Each row comes from the steps of one walk. Every step used is in the known rows, and no mark comes twice. Write the walk behind each row, first mark first.
Known rows:
V-P-H-S-Y-F-L: .11  .02  .39  .29  -.11  .23  -.19  -.14  .09  .12  .06  .25  -.02  -.23  -.06  .20  -.07  -.05  .14  .41  .12  .06  -.48  -.30
H-S-Y-L-N-F: .24  .03  .09  .20  -.21  .06  .11  .28  .20  .08  .07  -.01  -.11  .07  -.12  .23  -.15  .06  .32  -.15  .10  .19  -.30  -.18
P-V: -.07  .04  -.10  .21  .09  -.01  .00  .04  .18  -.06  .05  .42  -.05  -.09  -.10  .05  -.27  .06  .07  .34  .08  .11  .01  -.20
L-F-V: .13  -.03  -.08  .21  -.14  -.04  -.11  .06  .15  .09  .24  .26  -.06  .15  .01  .00  -.25  .24  .05  -.09  .13  .02  -.13  -.16
H-S-Y-F-L-N-A: .28  .05  .29  .27  -.22  .19  -.01  .14  .20  .13  .15  .02  -.07  -.02  -.21  .19  -.10  .15  .26  -.08  .11  .21  -.30  -.19
N-F-Y-L: .09  -.01  -.38  .31  -.05  -.06  -.11  .15  .27  .15  .12  .02  .05  -.11  -.06  .05  -.16  .19  .21  .16  .02  .06  -.50  -.10
P-H-V: .14  -.05  .13  .23  .10  -.09  -.22  .13  .05  -.07  .04  .40  -.06  .01  -.08  .05  -.25  .09  -.22  .34  .09  -.02  -.21  -.37
Y-F-L-N: .20  .01  -.28  .18  -.17  .03  .01  -.16  .20  .06  .21  .06  .11  .02  -.13  .04  -.16  .19  .30  -.09  .10  -.22  -.69  -.20
J-S-Y: .02  .03  .30  .09  -.16  -.03  .08  .10  .13  -.02  .30  .05  -.08  .02  .04  .39  -.18  .02  .06  .03  .01  .27  .01  -.11
L-N-F-V-P-H: .08  -.01  -.33  .22  -.09  -.01  -.11  -.02  .13  .16  .13  .09  -.09  .06  .06  .10  -.19  .33  .10  .13  .18  -.16  -.44  -.34
H-S-Y-F: .09  .05  .60  .28  -.24  .08  -.04  .14  .12  .08  .14  .11  -.12  -.03  -.12  .17  -.12  -.01  .22  -.12  .07  .23  -.20  -.12
L-N: .08  -.06  -.14  .10  -.09  -.10  .22  -.04  .16  -.04  .04  .03  -.09  .18  .00  .16  -.25  .22  .16  -.06  .15  -.14  -.21  -.12
S-Y: .00  -.05  .24  .12  -.04  .00  -.05  .26  .27  .07  .13  .25  -.07  -.08  -.09  .26  -.20  -.01  .11  .26  .08  .16  -.07  -.03
H-S-Y-L-N-A: .30  .05  .25  .20  -.14  .16  .16  .25  .22  -.01  .02  .01  -.10  .06  -.20  .22  -.15  .06  .30  .02  .09  .23  -.11  -.17
Y-F-L: .18  .01  -.21  .24  -.11  .04  -.09  -.13  .22  .04  .20  .05  .13  -.12  -.16  .03  -.13  .09  .20  .02  .05  -.09  -.63  -.16
S-Y-F: .02  .00  .43  .18  -.17  .00  -.15  .18  .20  .10  .27  .28  -.02  -.11  -.15  .17  -.14  -.02  .35  .19  .06  .05  -.36  -.06
F-V-P-H-S-Y-L: .03  .12  .13  .27  -.02  .35  -.16  -.03  .19  .09  .02  .45  .02  -.08  -.06  .06  -.18  .01  -.02  .43  .11  .04  -.19  -.35
L-N-A: .24  -.05  -.08  .16  -.03  -.04  .14  .04  .19  -.05  .04  -.12  -.12  .09  -.13  .17  -.19  .30  .19  .14  .14  -.01  -.13  -.14
H-V: .20  -.04  .03  .24  .07  .01  -.13  .15  .12  .02  .06  .33  -.12  .06  -.13  .04  -.21  .08  -.25  .15  .12  .09  -.08  -.17
H-S: .11  .00  .24  .27  -.09  .00  .12  .01  .11  -.06  -.06  -.11  -.16  .03  -.04  .16  -.17  .07  -.06  -.19  .07  .24  -.01  -.13
S-Y-F-L-N: .12  -.01  .02  .13  -.19  .10  -.08  .12  .28  .17  .28  .28  .07  -.05  -.15  .18  -.16  .08  .35  .10  .11  -.06  -.52  -.13
L-F: .18  -.12  .08  .17  -.16  -.21  -.02  .08  .09  .00  .20  .09  -.11  .10  .01  .12  -.21  .14  .21  -.08  .12  .05  -.21  -.07
L-Y-S: .12  -.08  .00  .01  -.19  -.01  .22  -.09  .06  -.18  .17  .06  -.12  .15  -.10  .14  -.18  .08  .29  .10  .20  .12  .05  -.06
N-F-L-Y: .28  -.11  -.69  .17  -.08  -.05  -.11  .14  .27  .16  .18  -.10  -.02  -.07  -.13  .13  -.16  .24  .08  .14  .12  .18  -.42  -.12
J-S: .06  .03  .09  .13  -.13  -.11  .17  -.10  .06  -.13  .22  -.13  -.07  .06  .07  .29  -.19  .09  -.03  -.09  .00  .19  -.03  -.14
N-L: .15  -.15  -.19  .17  .10  .04  .04  -.06  .23  .06  .10  -.36  -.01  -.06  -.17  .23  -.17  .05  .08  .18  .03  .10  -.12  -.10

Which walk is each row?
.15  .04  .28  .22  -.14  .04  -.12  .21  .11  -.01  .11  .37  -.02  .06  -.06  .09  -.23  .06  .13  .10  .07  .09  -.23  -.40
P-H-S-Y-L-F-V
-.05  .09  .26  .29  -.02  .31  -.21  -.05  .16  .15  .03  .43  -.06  -.09  .00  .09  -.17  .07  -.15  .39  .13  .09  -.07  -.32
F-V-P-H-S-Y
.04  -.07  .13  .21  -.23  -.09  .02  -.05  .08  .03  .27  .17  -.04  .10  .08  .10  -.17  .22  .29  -.16  .15  .03  -.18  -.07
L-F-Y-S
-.03  .01  -.16  .24  -.01  .11  .09  -.03  .31  .02  .00  .31  .14  -.03  -.08  .01  -.24  .09  .16  .27  .01  -.04  -.28  -.06
F-Y-L
.14  .06  .06  .02  -.21  .01  .24  .10  .15  -.07  .29  .09  .01  .14  -.01  .36  -.21  .02  .31  -.01  .03  .10  -.18  -.17
J-S-Y-L-N
.26  .05  -.56  .17  -.09  .10  .08  -.01  .23  .05  .07  .07  .04  .08  -.08  .06  -.18  .15  .36  .15  .14  -.19  -.57  -.25
Y-L-N-F-V-P
.21  -.02  -.18  .08  -.13  -.01  .05  .34  .30  .08  .17  .18  .01  .03  -.14  .24  -.19  .04  .46  .17  .10  -.01  -.44  -.13
S-Y-L-N-F
.18  -.02  .38  .20  -.16  -.06  -.06  .23  .07  -.06  .08  .26  -.04  .03  -.06  .17  -.21  .00  .23  .10  .06  .11  -.29  -.34
P-H-S-Y-L-F
.28  .06  -.06  .24  -.15  .13  -.03  -.02  .11  -.02  .09  .30  .04  .09  -.06  -.01  -.19  .04  .28  .13  .11  -.04  -.41  -.33
Y-L-F-V-P-H-S
.01  .11  .17  .33  -.14  .20  -.22  -.24  .12  .12  .21  .27  .02  -.10  -.08  -.06  -.11  .08  .17  .21  .10  -.12  -.45  -.19
Y-F-V-P
.20  -.15  -.04  .13  -.13  .11  .02  -.13  .16  .11  .27  -.15  -.02  .03  -.28  .10  -.16  .07  .39  .27  .07  .08  -.23  -.07
N-L-Y-F
.20  -.07  -.65  .09  -.01  .06  .17  -.08  .31  .04  .04  .01  .08  .07  -.06  .16  -.24  .24  .00  -.03  .13  -.11  -.38  -.18
F-L-N
.04  .02  .66  .30  -.14  .15  -.19  -.11  .01  .08  .06  .26  -.10  -.19  -.03  .19  -.07  -.07  .20  .42  .12  .07  -.38  -.27
V-P-H-S-Y-F
.00  .07  .48  .28  -.14  .06  -.21  .11  .09  .03  .12  .33  -.03  -.04  -.07  .07  -.19  .07  .04  .11  .05  .08  -.25  -.39
P-H-S-Y-F-V
.14  -.16  -.08  .19  -.09  .05  .02  -.11  .15  .14  .31  -.23  .01  .04  -.07  .19  -.15  .17  .32  -.03  .10  .08  -.17  -.10
N-L-F-Y-S
-.05  .07  .45  .24  -.14  .19  -.33  .07  .17  .18  .27  .53  .02  -.15  -.10  .09  -.13  .01  .24  .45  .09  -.04  -.39  -.24
S-Y-F-V-P-H
.02  -.01  .53  .26  -.06  .14  -.12  -.05  .05  .06  -.03  .24  -.14  -.17  .01  .26  -.11  -.06  .05  .46  .13  .14  -.20  -.24
V-P-H-S-Y
.17  -.06  .15  .23  -.15  .31  -.09  -.25  .09  .19  .22  .00  -.03  .01  -.23  .04  -.14  .08  .27  .37  .11  .10  -.22  -.27
N-L-Y-F-V-P-H-S
.20  -.03  .17  .28  .07  .17  -.18  -.01  .08  .11  .03  .39  -.15  -.04  -.09  .08  -.14  .01  -.20  .39  .18  .08  -.13  -.15
H-V-P
.10  -.06  .20  .12  -.27  -.01  .02  -.07  .09  -.01  .23  .27  -.08  .10  -.18  -.02  -.19  .09  .38  .23  .12  .03  -.25  -.04
L-Y-F
.14  .10  .22  .11  -.23  .12  -.04  .05  .08  .03  .37  .34  .03  .05  .05  .28  -.18  .00  .25  .24  .04  .12  -.22  -.31
J-S-Y-L-F-V-P-H
.33  -.04  -.20  .13  -.13  -.11  .11  .10  .17  -.11  .13  .11  .05  .11  -.11  .06  -.22  .01  .43  .03  .07  -.06  -.43  -.13
Y-L-F
.24  .01  .34  .20  -.22  .06  .09  .26  .17  .02  .10  .14  -.09  .07  -.11  .20  -.17  -.04  .30  -.12  .09  .25  -.17  -.13
H-S-Y-L-F
.12  -.18  -.08  .23  -.05  .04  -.04  -.05  .21  .23  .25  -.12  .01  .02  -.08  .15  -.19  .18  .22  .09  .05  .09  -.18  -.07
N-L-F-Y
.25  .08  .10  .06  -.18  .05  .19  .16  .17  -.08  .29  .00  -.01  .09  -.09  .36  -.18  .08  .33  .12  .02  .18  -.13  -.18
J-S-Y-L-N-A
.02  .13  .37  .37  -.17  .21  -.24  -.24  .04  .09  .16  .29  .00  -.09  -.06  -.07  -.11  .08  .12  .16  .09  -.08  -.46  -.34
Y-F-V-P-H-S
